Each row was made from one walk, in order. Every step used is in the known rows, and no mark comes twice. Write each row's walk.
Known rows
povid > mati > laza > bened: [  0 -21 -33 -30  15 -10 -20 -27  12  19 -19 -20   8  -2  39  13  19  -5
 -20   2   6  24  38 -13]
dagafu > laza > bened > birigu > domog > povid > mati: [-14 -48  -8 -72   0 -27  10  -4 -14 -20   2   9  -2 -14  58 -34  23 -32
  11  -3  17 -13 -29 -12]
bened > povid > domog > birigu: [  9  26  33 -29 -35  50 -79   6 -10  16  18  -8  -8  -1  47  -6  60 -11
  -9  41 -26  65 -10 -11]
birigu > dagafu: [  7  10  12  -9 -24 -12  36   9   7   5 -23  -9  -6  14 -37   7  42   8
   0  13   6   6  35   3]
mati > laza > bened: [ 10   4 -44  22  31  12 -16 -35  22  16  -3 -18   3   8 -12  14  21  11
 -26   7  -1   8  32 -10]
povid > bened > birigu > domog > meneb: [-15 -22  48 -28  17  53  15   9   4 -14   0 -12  11   1 -20   1   5   5
  -4  10  35   3 -35  -9]
domog > laza > mati > povid: [ -2  56   3  49  40 -25   6   5   3  -4  -1  -4 -18   2  27  22 -30  12
 -18 -71   3   8  47  12]
mati > birigu > domog: [-13  -5  10  -8 -37 -19 -31   4   9  -6  37   7   1  -3  -3   0 -15  -6
   2   4 -11  15  28  10]
dagafu > laza > mati > birigu > domog > povid: [-13   8  18 -10  14 -37  34   1  -8 -42  38  24  -7 -16   3 -12 -30 -40
  -3 -22 -20   5  -2   2]
dagafu > laza > mati > birigu > domog > povid > bened: [-17 -42  41   4  22 -27  24  16   3 -47  19  12   7  -7 -10  33 -22 -25
  -7 -22 -19  25  24   1]
mati > povid > domog > laza > bened: [  6   3 -54  59   9 -25 -40 -13  -4   5 -20  -5  -1  -5  18   7  -8  43
 -15 -28 -22  11  15  -2]
dagafu > laza > mati: [ 12  69  14   1  33 -34  47  11   0 -22 -11   0  -2  -7   4  -7  25   4
  14 -38   9 -11  -3  13]
bemizu > povid > mati > laza: [ -6  29  -7 -60  -8  -1  12 -13  12  24  11  -9 -11  -8  62  13  14  -7
  -5 -12  11  32   7  -6]
domog > laza > bened > birigu: [ 18  28 -18  16  19  35  -3  -9  17  42 -14 -17  -8  18 -40 -14  19  25
  11  -5  27 -42  15   9]
dagafu > laza > bened > birigu: [ 16  -8 -36  -4  12  12   4 -11  10  11  -9  -9  -3  12 -25 -23  37  21
  22  15  22 -44 -21  -3]
mati > laza > bened > birigu > domog: [  1 -41 -35 -24  30  51 -59 -28  23  44  24  -8   6  13  34 -15 -10  -5
 -30  24  29 -36 -15  -7]
mati > laza > bened > birigu > dagafu: [ 14 -56 -38 -20  15  50  -3 -28  24  56 -20 -21   3  30 -17   3  -4  -1
 -26  47  27 -35   9 -14]
domog > birigu: [  7  46  27 -25 -26  42  13 -22  -6   7  26  -3 -19   0   2  10  40   0
   3   3   3  46  40   0]
domog > povid > dagafu: [ 27  49  57   2 -12  -1   6   7  -1 -18  13   1   7  -7 -49  10  41 -22
  22 -15 -17  47  30  31]
bened > povid > domog > birigu > dagafu: [  3 -15  22 -28 -42  44 -41   7 -12  23  -8  -7  -7  10  29   0  39 -14
 -19  59 -20  42  -4 -19]
dagafu > laza: [ -5  44   8   7 -29 -49  48  11  -2 -31  -1   0  -5  -8 -23  -6  68  39
  39 -10   1  11 -30  -1]
birigu > domog > laza > bened: [ -6  31 -33  59  20 -15  -5  -6   4   1 -11   0  -2  -3 -25  -8   9  26
  -9 -30   2 -32  20   3]
mati > povid > dagafu > laza > bened > birigu: [ 15 -48 -39  25  10   6 -40 -11   3   6  -3  -2   8   9  -8   0 -12  16
  16   5   7 -28 -16   5]
domog > laza > mati > povid > dagafu: [ 13  52  32  58  27 -16 -23  13  -2   4  -4  -2   8  -4   5  33 -46   4
   1 -62  -6  14  43  36]
bened > povid > dagafu > laza: [ -1  42  43  39 -32 -32 -23  45  -2 -27 -10  -4  11  -3 -38   0  75  15
  43  16 -22  18 -45   8]

Which walk is each row?
[-13  32 -14  79  21  -5 -63  29  11  -3 -16  -9 -11  11 -22 -16  52   6
 -16   2 -14 -24   7 -10]
birigu > domog > laza > bened > povid
[ 25 -41 -30 -17   9  35   4 -12  16  39 -31 -16  -3  30 -37 -10  15  -3
 -10  34  25 -46  30  -1]
laza > bened > birigu > dagafu
[  2  20  -1  13  21 -15  -2  10  -2 -11  31  29  10 -16   3  -4 -82 -29
   8 -30 -15 -31  -6  25]
bemizu > povid > dagafu > laza > mati > birigu > domog
[ -4 -15  -1 -27 -35 -11  63  11   2   7 -18  -4  -4  13 -26 -11  37  30
  33  31  26 -31 -50  -9]
bened > birigu > dagafu > laza
[-12  38  15  19  35   4  58   3 -19 -44  11  26  11 -30 -31 -13 -93 -23
   7 -26  -8 -18 -52   4]
bemizu > povid > dagafu > laza > mati > birigu > domog > meneb
[-17 -50 -17  28  29  19  -2 -13 -20 -34  -2   8  17 -14  -7 -16 -53   7
  -3   3  15 -26 -80 -18]
mati > povid > dagafu > laza > bened > birigu > domog > meneb
[  -8  -19   42 -105  -19   -4  -10    7   -6    2   18    2   -6   -8
   70  -27   32  -46    8   -6   24   19    1    6]
bened > birigu > domog > povid > mati
[  6  11  27  25  34  20 -54  11   2  30  13   3  13   1  40  14 -76  -8
  -8 -46  17 -22   4  35]
bened > birigu > domog > laza > mati > povid > dagafu
[-10 -69 -11 -14 -32 -32 -37  20   3  10 -41 -13  -2  17 -12   6   2 -39
  -9  46 -23  14  64 -18]
laza > bened > povid > mati > birigu > dagafu
[ 10  -9 -13 -11 -29 -22 -67   0  -4  -4  10  -4   1  -7  65   8  16  23
 -11  -8 -23  56   1   4]
mati > povid > domog
[  1 -54 -26  -8  -5  64 -56 -24  -3  39 -12 -13   1  14  38  11   9 -16
 -52  75 -23  32 -10 -38]
mati > laza > bened > povid > domog > birigu > dagafu
[ 18  47   3  19  14 -15  26   8   1  -8  14  17   4 -10 -34   9 -64 -20
  25 -31 -22 -11  19  28]
bemizu > povid > dagafu > laza > mati > birigu
[ -1   6 -22  13  42  46  39 -12 -15 -24  -3  15  10 -16 -36 -36 -40  -1
  11   1  20 -58 -84  -8]
bemizu > povid > dagafu > laza > bened > birigu > domog > meneb
[  4  68  30  -7  46  23   4  12  10  38   5  -3  -3   4  24 -18 -28  -4
  -6 -44  38 -50  -1  26]
bened > birigu > domog > laza > mati
[ -8 -16  -2 -31 -54  -5  48 -10 -26  -4  -9   8   0 -12  22   0  23  28
  14  36 -10  27 -58 -20]
povid > domog > birigu > dagafu > laza
[  1  17  28 -18  21  -8   4  -2   2 -24  40  17  -9  -7   4  -8 -33 -58
 -20 -23 -17  14  45  14]
laza > mati > birigu > domog > povid
[ -2  12  15 -13  15 -12 -27   5   9   2  28   8   4  -3  17  -3 -49 -33
 -16 -19  -4  -6  46  19]
laza > mati > birigu > domog
[-10 -11 -14  28   5  -5  13  17 -21 -38 -56  -9  10  -9 -28 -27  38  12
 -10  51 -23   8 -91 -43]
birigu > dagafu > laza > bened > povid > domog > meneb
[ -2 -32 -34 -11  14   8 -22  -8   6   5   9   4   3   4  11 -34  13  11
   5  11  26 -58 -42  -5]
dagafu > laza > bened > birigu > domog
[ -1 -49  -9 -28 -42  24 -15 -23 -20  16   4   3  -9   2  55  21 -17   1
 -29  27 -16  52  14 -18]
mati > povid > domog > birigu > dagafu
[ 18 -40   7 -29   4  54  27  14  23  35 -19 -11  -9  34 -36  23  13   2
  -1  20  27 -26  31   4]
bemizu > povid > bened > birigu > dagafu
[ -5 -46 -58  38 -17 -46  42 -11   0 -18 -28   3   1   5 -63   4 -11  17
   8  25 -18 -21  15 -18]
mati > birigu > dagafu > laza > bened
[-21 -23 -20 -32 -55 -58  79  13 -11 -16 -16  15 -12  -8  -5   1 -18   4
  33  10 -11  -3 -11 -14]
bemizu > povid > mati > birigu > dagafu > laza
[  1   2  37 -17 -20  -4  15  11 -10 -20  26  16  14 -13 -12 -17  19  -4
  38   5   5  -8 -70  14]
bened > birigu > domog > povid > dagafu > laza
[-29  37  18  32 -41 -27   3  11   5   7  25   6  -4  -7 -26   5 -26  28
  16 -18  -8   3  10  10]
mati > birigu > domog > laza
[ -2  25  16  20  -3 -19  50  10   7  23 -22  -3  -5  11 -43  20 -58  -6
  -4 -12  -4 -12  55  11]
domog > laza > mati > birigu > dagafu
[-19 -22  25  51  44 -16 -23  21  10 -12  -3  -4   1   6  38  57 -40  15
 -33 -64   3  12  54   8]
birigu > domog > laza > mati > povid > bened
[ -3 -28 -48  24  -2  -1  53 -30 -15 -14 -24   5  -8   2 -32   1  16  15
  -4  22  -4 -15   5 -26]
domog > birigu > dagafu > laza > bened
[ -5  -1   8  40 -32 -54   0  12 -11 -36   5   7   9 -12  -7  22  13  34
  33 -21 -16  28 -26   9]
mati > povid > dagafu > laza
[ 15  27  21 -49 -38  43 -29 -22 -15  17  24  -2  -3 -12  48   1  30   6
  -2  18 -11  63   2   2]
povid > domog > birigu
